Every row comes from one small tree of marks. The marks that hang from a mark follow it in brackets, in the order of their numbers. Every link used is in the known rows. Which tree was each row made from?
Known rows:
Z853[Z935[Z832[Z617] Z840]]: [-0.87 -1.12 -1.12 -0.94 -1.18 -2.11 -2.96  0.02  0.54 -1.38 -1.28  0.53
 -0.83 -1.09 -3.03  0.29 -0.86  1.24  0.34 -0.87  0.69 -0.51 -1.64  0.38
 -1.88  0.29 -2.21 -3.18]
Z617[Z832[Z193[Z574[Z346]] Z935[Z840 Z853]]]: [-1.49 -1.64 -0.94 -3.54  0.29 -4.68  0.14  0.95  1.60  0.37  2.01 -0.80
 -1.34 -3.73 -0.97 -1.21 -0.76  1.44  0.81  0.14 -2.54 -0.43 -0.37  0.19
 -2.03  1.55 -0.84 -0.36]
Z574[Z508[Z193 Z346[Z626]]]: [-1.20 -2.15 -1.82 -2.14  1.38  1.90  1.40  0.67  0.43 -0.08 -0.73 -1.05
  2.30  2.50  0.43  0.42 -1.80 -1.05  2.24  1.93 -4.52 -0.24 -0.24 -0.94
 -1.43  2.46  3.07 -1.75]
Z617[Z832[Z193]]: [-0.87  0.03 -1.82 -0.88 -1.14 -2.46  0.71  1.19 -0.18  0.48  1.88  0.28
 -1.44 -2.06 -0.16 -1.36 -1.13  0.90  0.89  0.25 -2.04 -0.51  0.88  1.29
 -1.74  2.11 -1.61 -0.14]
Z574[Z346]: [-0.82  0.96 -0.40 -0.87  0.64  1.32  1.11 -0.32  1.69  0.48 -0.69 -1.44
 -0.38  0.73  1.04 -0.43 -0.47  0.76  1.28  1.01  0.37  0.30  0.62 -0.91
  0.37  0.76  1.37  0.21]
Z935[Z832]: [-1.13  0.23 -0.65 -0.72  0.45 -1.69  0.21 -0.11  1.72 -0.86 -0.84 -0.07
 -1.43 -0.14 -0.04 -0.73 -0.50  0.23  0.50 -0.02  0.27 -0.44 -1.34  0.80
 -1.88  0.01 -0.66  0.11]
Z617[Z832[Z935]]: [-0.34  0.53  0.13 -1.95 -1.09 -1.43 -0.11  1.48 -0.57  1.35  0.76  0.25
 -1.68 -2.84 -1.32 -1.56 -0.93 -1.04  0.33 -0.40 -0.32  0.68  0.66  0.91
 -0.79  1.04 -0.06 -0.73]
Z840[Z617[Z832[Z193[Z346[Z574[Z508]]] Z935[Z853]]]]: [-0.40 -0.34 -1.89 -1.50 -1.39 -4.27  1.64  2.70  1.56  1.47  1.03 -1.16
 -1.99 -0.41  1.55 -0.33 -2.19  1.53  0.28  0.09 -2.23 -0.64 -2.28  0.96
 -2.64  3.21  1.31 -2.28]
Z617[Z832[Z193[Z346[Z508] Z574] Z935]]: [-1.67 -0.40 -1.32 -3.33 -1.63 -3.91  0.73  0.88 -0.69  1.87 -0.37 -2.34
  0.00 -3.40  0.85 -2.75 -0.62 -0.35  0.55 -1.03 -2.96  0.79  0.62  0.06
 -2.08  1.75 -0.72 -2.63]
Z626[Z346]: [-0.03 -0.84 -0.98 -0.21  0.10  0.87 -1.19  1.93  0.62  0.85 -0.35  0.57
  0.12  2.01  1.27 -0.73 -0.69 -1.53  0.73  1.20 -1.66  0.34 -0.35 -1.23
 -0.49  0.57  0.29 -0.98]
Z935[Z832 Z840 Z853]: [-1.17 -3.18 -1.21 -1.28  2.46 -3.99 -1.71 -0.61  2.91 -2.82  0.61  1.30
 -2.26  0.09 -1.31  1.38 -0.90  2.90  0.74  0.84 -0.64 -2.38 -3.99  1.57
 -1.36 -0.37 -0.32  1.43]
Z626[Z346[Z574]]: [-1.16 -1.04 -0.51 -0.18  1.51 -0.42 -0.26  2.03  0.28  0.23  1.03  0.36
 -0.46  1.88  1.46 -1.44 -0.93 -1.88  0.36  0.47 -1.81  0.71 -1.97 -1.06
 -1.47  1.31  0.94 -0.65]
Z853[Z935[Z832[Z193[Z346[Z508 Z626]]] Z840[Z617]]]: [-3.14 -2.92 -3.14 -0.35 -1.85 -2.91 -1.94  0.98  0.95 -1.33 -2.38 -0.53
 -0.48  0.47 -1.95  0.57 -1.93  1.73  0.49 -0.95 -1.37 -0.38 -2.49 -0.40
 -3.39  1.64 -1.80 -4.36]
Z853[Z935[Z840[Z617[Z832]]]]: [-0.13 -0.90 -0.27  0.51 -2.03 -1.86 -2.45  0.85  0.13 -0.65 -0.74  1.01
 -1.74 -0.41 -3.48  2.25 -1.77  1.24 -0.56 -0.97  0.85 -0.72 -1.92  0.05
 -1.17  1.22 -1.80 -1.59]
Z832[Z193[Z574] Z617 Z935[Z840]]: [-1.84 -1.41 -1.25 -3.41 -1.16 -3.27 -1.29  1.98 -0.25  1.14  1.82 -1.68
  1.73 -4.04 -1.85 -2.23  0.90  0.65 -1.11 -0.81 -2.26  0.64  0.86 -0.42
 -1.79  0.68 -1.78 -4.48]
Z853[Z935[Z832 Z840]]: [-1.30 -1.41 -0.45 -0.52 -0.32 -1.98 -2.79 -0.86  0.86 -2.21 -1.28  0.58
 -1.04 -0.80 -3.00  1.06 -0.79  0.61  0.32 -0.94  0.43 -0.45 -2.26  0.05
 -2.08  0.07 -2.13 -1.11]
Z574[Z508[Z193]]: [ 0.47 -1.42 -0.33 -1.22  0.76  0.38  2.14 -0.19  0.13 -0.37  0.92 -1.60
  1.35  1.25  0.85  0.92 -1.25 -0.11  1.30  1.62 -3.17 -0.90 -0.72 -0.19
 -1.71  1.24  1.75 -0.09]
Z935[Z840]: [-1.15 -1.76 -0.13 -0.31  1.09 -0.20 -2.16 -0.30 -0.05 -1.16  1.14  0.20
 -0.72 -0.39 -2.20  1.07  0.11  1.32 -0.29  0.33 -0.33 -0.54 -1.63  0.55
  0.10 -0.03 -0.58  1.03]
Z574[Z193 Z346[Z508]]: [-1.72 -0.73 -1.75 -1.51 -0.89  0.87  2.88 -0.09  1.00 -0.44  0.19 -3.11
  1.23  1.72  0.64 -0.88 -1.24  1.23  2.48  1.07 -2.66  0.34  1.57 -2.75
 -0.53  0.85  1.42 -1.04]
Z840[Z617 Z935[Z832[Z193]]]: [-2.40  2.16 -1.45  0.46 -1.56 -2.63  1.09  1.80  2.61 -1.00  0.00  0.61
 -2.98  2.50 -0.15  0.92 -2.25 -0.08 -1.60 -1.07 -0.60  0.14 -2.13 -1.35
 -3.99  0.64  0.23 -3.13]
Z853[Z935[Z832]]: [-0.34  0.02 -0.37 -0.41 -1.19 -1.76 -0.96 -0.63  0.94 -1.33 -2.15  0.52
 -0.50 -0.54 -1.20  0.21 -0.86 -0.53  0.55 -1.20  0.65  0.00 -0.85 -0.36
 -2.19  0.05 -1.73 -1.91]
Z840[Z617 Z935]: [-0.78  2.24  0.24  1.11 -1.49 -0.57  0.40  1.82  1.23 -0.14 -0.33  0.84
 -2.28  3.08 -0.60  1.81 -1.92 -0.59 -2.18 -1.16  0.77  0.45 -1.80 -2.03
 -1.59 -0.07  1.46 -2.85]
Z853[Z935[Z840[Z617]]]: [-0.13 -1.15 -0.02  0.94 -1.81 -1.06 -2.60  0.50  0.22 -1.01 -0.96  0.80
 -0.65  0.37 -3.10  2.61 -1.13  0.87 -0.84 -1.01  0.81 -0.58 -1.98 -0.68
 -0.87  0.69 -1.62 -1.79]
Z508[Z574]: [-1.28  0.54  1.00  1.23  0.95 -0.25  1.06 -0.53  0.61  0.24  0.43 -1.01
  0.62 -0.05 -0.36 -0.73 -0.02 -0.25 -1.14 -0.30  0.32  1.68 -0.95 -0.27
  0.03  1.32 -0.84 -0.01]
Z346[Z193 Z508]: [-0.38 -2.25 -1.81  0.92  0.09 -2.15  1.56  1.56 -1.94 -1.22  1.23  0.37
  0.74  2.04 -0.91  0.18 -1.06  0.27 -0.20  0.66 -2.52 -0.48 -0.55 -0.20
 -1.84  0.12  1.27 -1.39]
Z832[Z193 Z617 Z935[Z840 Z853]]: [-0.95 -2.87 -2.91 -2.94 -0.65 -3.06 -1.46  2.39 -0.09  0.20  2.99  0.47
  0.90 -2.84 -1.01 -1.23 -0.17  1.79  0.01  0.61 -3.14 -0.59  0.72  0.67
 -0.73  1.06 -0.47 -4.19]
Z840[Z617[Z832] Z935[Z853]]: [ 0.12  1.27 -0.29  0.42 -1.11 -3.49  0.92  2.21  1.89 -0.22  0.36  2.14
 -4.17  2.24 -0.47  2.12 -3.19  1.03 -1.25 -0.67  0.36 -0.91 -2.52 -0.69
 -1.82  0.58  1.58 -2.18]
Z508[Z193[Z574] Z346]: [-1.37 -0.41 -0.34 -2.62  0.74 -0.43  1.54 -0.50 -0.06 -0.12 -2.64 -0.28
  1.91  1.12 -0.18  1.05 -1.59 -2.34  0.15  0.19 -3.55 -0.54 -0.02 -2.00
 -0.40  1.56  0.34 -0.22]

Write each row's tree:
[-0.46 -1.02 -1.70 -2.23 -0.91 -3.67  0.69  1.78  0.27  0.68  2.27  0.81
 -1.16 -3.15 -0.08 -1.45 -1.20  0.26  0.88  0.14 -2.83 -0.33  0.94  1.05
 -1.64  1.82 -0.65 -1.04] -> Z617[Z832[Z193 Z935[Z853]]]
[-2.80  1.70 -2.54 -2.03 -0.62 -2.09  0.01  0.36  1.14 -0.48 -0.95 -0.30
 -1.65  1.21  1.16 -1.62 -1.25  0.02  0.09 -0.86 -1.56  1.06 -0.83 -0.83
 -2.71  0.05  0.09 -5.11] -> Z840[Z935[Z832[Z193[Z346] Z617]]]
[-1.95 -1.47 -3.02 -1.84 -1.58 -2.88 -2.78 -0.22  0.52 -1.02 -1.84 -0.25
 -0.26 -1.18 -1.33 -0.48 -0.78  1.95  0.94 -0.74 -1.21 -0.26 -1.24  0.40
 -2.19  1.19 -2.76 -4.34] -> Z853[Z935[Z832[Z193[Z346] Z617] Z840]]
[-1.37 -1.94 -1.09  0.38 -0.16  0.45  0.71  1.97  0.10  0.45  0.39 -1.46
  1.79  2.65  0.88 -1.26 -1.27 -1.49  0.58  0.92 -3.46  1.18 -0.55 -2.44
 -1.10  1.69  0.38 -2.05] -> Z626[Z346[Z508[Z574[Z193]]]]
[-0.41 -2.76  0.07 -2.08  1.04 -1.72 -1.89  0.55  0.44 -0.79  1.35  0.87
 -0.24 -1.57 -1.73  0.59 -0.01  0.20 -0.21  0.17 -1.15 -0.23 -1.28  0.07
  0.24 -0.36  0.81 -0.34] -> Z832[Z935[Z840 Z853]]
[-0.55 -1.21 -1.33 -1.45  1.28  2.04 -0.33  0.57  1.28  0.38 -0.72 -1.74
  1.94  1.92  0.72 -0.06 -0.27 -0.33  2.06  1.47 -2.77  0.13 -0.35 -0.43
 -0.94  1.83  3.47 -1.84] -> Z574[Z508[Z346[Z626]]]
[-0.76 -2.77 -1.60 -0.35  0.11  0.83  0.60  2.38 -1.21  0.28 -0.20  0.10
  1.18  2.87  1.11 -0.21 -2.35 -2.20  0.95  1.50 -3.84 -0.54 -0.30 -1.81
 -1.17  1.26  1.20 -1.66] -> Z626[Z346[Z508[Z193]]]
[-1.04 -1.94 -2.71 -2.96 -0.33  0.30  1.28 -0.12  1.29  0.33 -1.17 -3.64
  2.22  2.23  1.75 -1.59 -0.33  1.82  3.40  1.13 -3.93  1.17 -0.30 -1.57
 -1.48  0.72  1.35 -3.35] -> Z574[Z193[Z346[Z626]] Z508]
[-1.22 -2.71 -0.72 -2.11 -0.27 -5.20 -0.33  1.56  1.91 -0.22  1.74 -0.52
  0.47 -2.29 -1.15  0.72  0.07  1.20 -1.44 -0.56 -2.71 -0.77 -1.56 -0.83
 -2.40  0.55 -1.19 -1.53] -> Z832[Z193[Z574] Z935[Z840[Z617] Z853]]
[-1.73  0.05 -2.67 -0.51 -1.14 -4.05  0.95  2.74  2.01  0.29 -0.51  1.58
 -3.34  2.40  0.59  0.59 -3.36  1.77 -0.24 -0.65 -1.49 -0.15 -2.14 -0.95
 -2.50  1.40  1.09 -4.60] -> Z840[Z617[Z832[Z193[Z346[Z626]]]] Z935[Z853]]
[-3.24 -0.31 -0.98  0.59  2.20 -0.29  2.64  0.99  1.70  0.18  0.12 -0.69
  0.40  1.66 -0.96 -1.83 -0.85  0.73  0.18  0.83 -0.06  2.51 -0.69 -1.41
 -1.03  1.84  0.35 -1.57] -> Z508[Z574[Z346[Z193 Z626]]]
[-1.15  0.06 -1.35 -2.14 -1.70 -2.38  0.41  1.92 -0.46  1.18  2.08  0.03
 -1.07 -3.37 -0.66 -2.22 -0.91 -0.66  0.49 -0.23 -2.40  0.61  1.51  0.83
 -1.79  2.02 -1.03 -1.24] -> Z617[Z832[Z193 Z935]]
[-1.58 -0.98 -2.13 -4.27 -1.29 -1.73  0.28  2.67  0.59  2.36  0.35 -2.96
  3.49 -2.65  0.35 -3.20  0.59 -0.71  0.50 -0.12 -3.76  1.28  2.12 -1.17
 -2.70  1.84  0.81 -6.70] -> Z832[Z193[Z574[Z508[Z346[Z626]]]] Z617 Z935]
[-0.25 -2.15 -0.11 -1.21 -0.09 -2.15 -1.51  1.81  1.08 -0.23  0.97  0.95
 -0.93 -0.63 -1.90  1.65 -0.78  0.76 -1.02  0.06 -0.44 -0.72 -1.97 -0.07
 -0.17  0.14  0.87 -0.80] -> Z832[Z935[Z840[Z617] Z853]]
[-0.74  0.14 -0.79 -1.34 -0.84 -3.95  1.12  0.70  0.51  0.72  1.22 -0.74
 -0.90 -2.85 -0.07 -1.50 -0.50  0.81  0.32 -0.48 -1.76 -0.45  0.38  0.64
 -2.44  1.50 -2.10 -0.29] -> Z617[Z832[Z193[Z574]]]
[-2.65 -3.83 -2.83 -2.11  0.26 -4.45 -0.18  1.66  0.12 -0.29  1.58 -1.34
  0.10 -0.58  0.98 -0.13 -1.32  1.35 -0.32 -0.30 -4.20 -0.42 -2.80 -0.03
 -1.80  2.17  1.23 -2.99] -> Z832[Z193[Z346[Z508 Z574]] Z935[Z840[Z617] Z853]]
[-1.59 -2.53 -1.24  1.05  1.95 -3.83  2.71  1.75 -2.37 -1.91  3.16  0.11
  0.07  1.94 -0.72 -0.73 -1.39 -0.06 -0.68 -0.29 -2.71  0.03 -2.53 -0.09
 -3.11  1.04  2.12 -0.88] -> Z346[Z193 Z508 Z574]
[-0.69 -2.84 -2.00 -1.78  1.54 -4.11 -1.93  0.50  2.31 -1.82  0.56  1.19
 -1.90 -0.29 -1.41  0.51 -0.97  3.83  0.84  1.01 -0.26 -2.45 -3.27  2.01
 -1.15 -0.03 -0.37 -1.08] -> Z935[Z832[Z617] Z840 Z853]
[-1.57  0.24 -2.24 -3.04 -1.89 -2.35  0.07  1.17 -0.63  1.79  0.19 -0.81
 -1.06 -2.86  0.77 -2.65 -0.87 -0.30  1.11 -0.32 -2.66  0.96  1.14  0.85
 -1.20  2.16 -0.95 -2.10] -> Z617[Z832[Z193[Z346] Z935]]
[-0.22 -2.07 -0.61  0.32  0.48 -4.08  2.11  0.85 -1.28 -0.98  0.41 -0.87
  1.46  1.12 -1.03 -0.05 -0.40  0.25 -0.89 -0.32 -2.25 -0.41 -1.06 -1.10
 -2.66 -0.57  0.60 -1.36] -> Z346[Z193[Z574] Z508]
[-3.32 -0.29 -0.79  0.17  1.78  1.70  0.10  0.59  1.05  0.63 -1.80 -0.35
  1.83  1.37 -1.00 -1.22 -0.66 -1.48  0.02  0.05 -1.34  2.46 -0.33 -1.26
  0.37  2.85  0.86 -2.17] -> Z508[Z346[Z626] Z574]
[-3.20 -2.25 -1.98 -2.02  1.67 -0.85  2.26  0.44 -1.55 -0.13 -1.66  0.00
  0.33  1.43  0.83 -1.25 -2.46 -0.52  1.12 -0.07 -2.62  0.90 -1.71 -0.88
 -1.06  1.44  0.53 -2.44] -> Z508[Z193[Z346[Z574 Z626]]]
[-3.19 -1.62 -2.66 -0.65  2.51 -1.17  0.69  2.24 -0.34 -0.96  0.05  1.74
  0.41  2.72 -1.33 -1.19 -1.39 -1.13  0.61  0.22 -3.12  1.29 -1.45 -0.87
 -1.77  2.03  2.25 -2.12] -> Z508[Z346[Z193 Z574 Z626]]
[-0.05  0.26 -1.00 -0.79 -2.07 -1.93 -1.20  0.20  0.53 -0.52 -2.23  0.39
 -0.37 -0.90 -1.25 -0.61 -1.03  0.18  0.50 -1.14  1.02 -0.10 -0.38  0.07
 -1.93  0.38 -1.76 -4.05] -> Z853[Z935[Z832[Z617]]]
[-0.45 -1.92 -1.78 -0.17  2.21 -1.85  0.82  2.86  0.43 -0.45  2.59  0.31
 -0.03  3.61  1.26 -1.21 -1.18 -1.04  0.83  1.71 -3.92  0.48 -3.00 -0.92
 -3.50  1.55  2.09 -1.15] -> Z626[Z346[Z193 Z574[Z508]]]
[-0.31  0.20 -2.28 -1.27 -2.54 -3.68  0.73  2.73  1.31  1.79 -0.41  0.09
 -2.09 -0.68  0.81 -0.06 -2.12  1.33 -0.14 -0.06 -1.33 -0.58 -0.76  0.69
 -1.36  2.48 -0.21 -2.31] -> Z840[Z617[Z832[Z193[Z346] Z935[Z853]]]]
[-1.35  0.05 -2.01 -3.13  0.77 -4.72  0.86 -0.29  2.79 -0.89 -0.66 -1.28
 -0.77  1.21  2.54 -0.80 -1.04  1.45  0.68 -0.35 -2.47 -0.14 -2.39 -0.93
 -3.61 -0.22  1.33 -4.92] -> Z840[Z935[Z832[Z193[Z346 Z574[Z508]] Z617] Z853]]
[-1.79 -3.00 -1.10 -0.24  1.55 -0.48  1.50  2.51 -1.50 -0.37  1.34 -0.11
  0.66  2.68  1.37 -0.90 -2.63 -2.43  0.56  0.82 -4.05 -0.12 -1.94 -1.73
 -2.17  2.01  1.90 -1.35] -> Z626[Z346[Z508[Z193] Z574]]
[-1.58 -2.69 -2.05 -1.76  1.48 -6.13  0.59  0.40  5.78 -1.92  0.83 -1.58
 -1.74  0.60  0.13  1.91 -1.19  4.65  0.74  1.45 -2.26 -3.08 -4.59  0.55
 -4.15  1.36 -0.13  0.24] -> Z935[Z832[Z193[Z574[Z346 Z508]]] Z840[Z617] Z853]
[-2.22 -1.36 -0.18 -2.28  1.42 -0.84  3.22  0.23  0.80  0.05 -1.69 -1.04
  1.09  0.49 -0.38 -0.44 -1.78 -0.38  0.74  0.28 -1.54  0.22  0.01 -2.39
 -1.51  0.48  0.00 -1.06] -> Z508[Z193[Z574[Z346[Z626]]]]
[-0.14 -0.25 -0.67 -1.78 -0.52 -3.74  1.37  0.40  0.94  0.76  1.72 -1.90
 -0.39 -2.48  0.52 -1.28 -0.48  1.24  0.93  0.09 -2.58 -0.61 -0.01  0.85
 -3.01  1.95 -1.09 -0.31] -> Z617[Z832[Z193[Z574[Z508]]]]
[-2.67 -3.32 -4.15 -2.78  1.86 -5.86 -1.20  0.37  2.12 -1.75  0.94  0.02
 -1.63 -0.51  0.73 -0.92 -1.14  4.31  1.36  0.72 -2.78 -1.92 -3.83  2.16
 -2.20  1.50 -0.82 -2.39] -> Z935[Z832[Z193[Z346[Z574]] Z617] Z840 Z853]
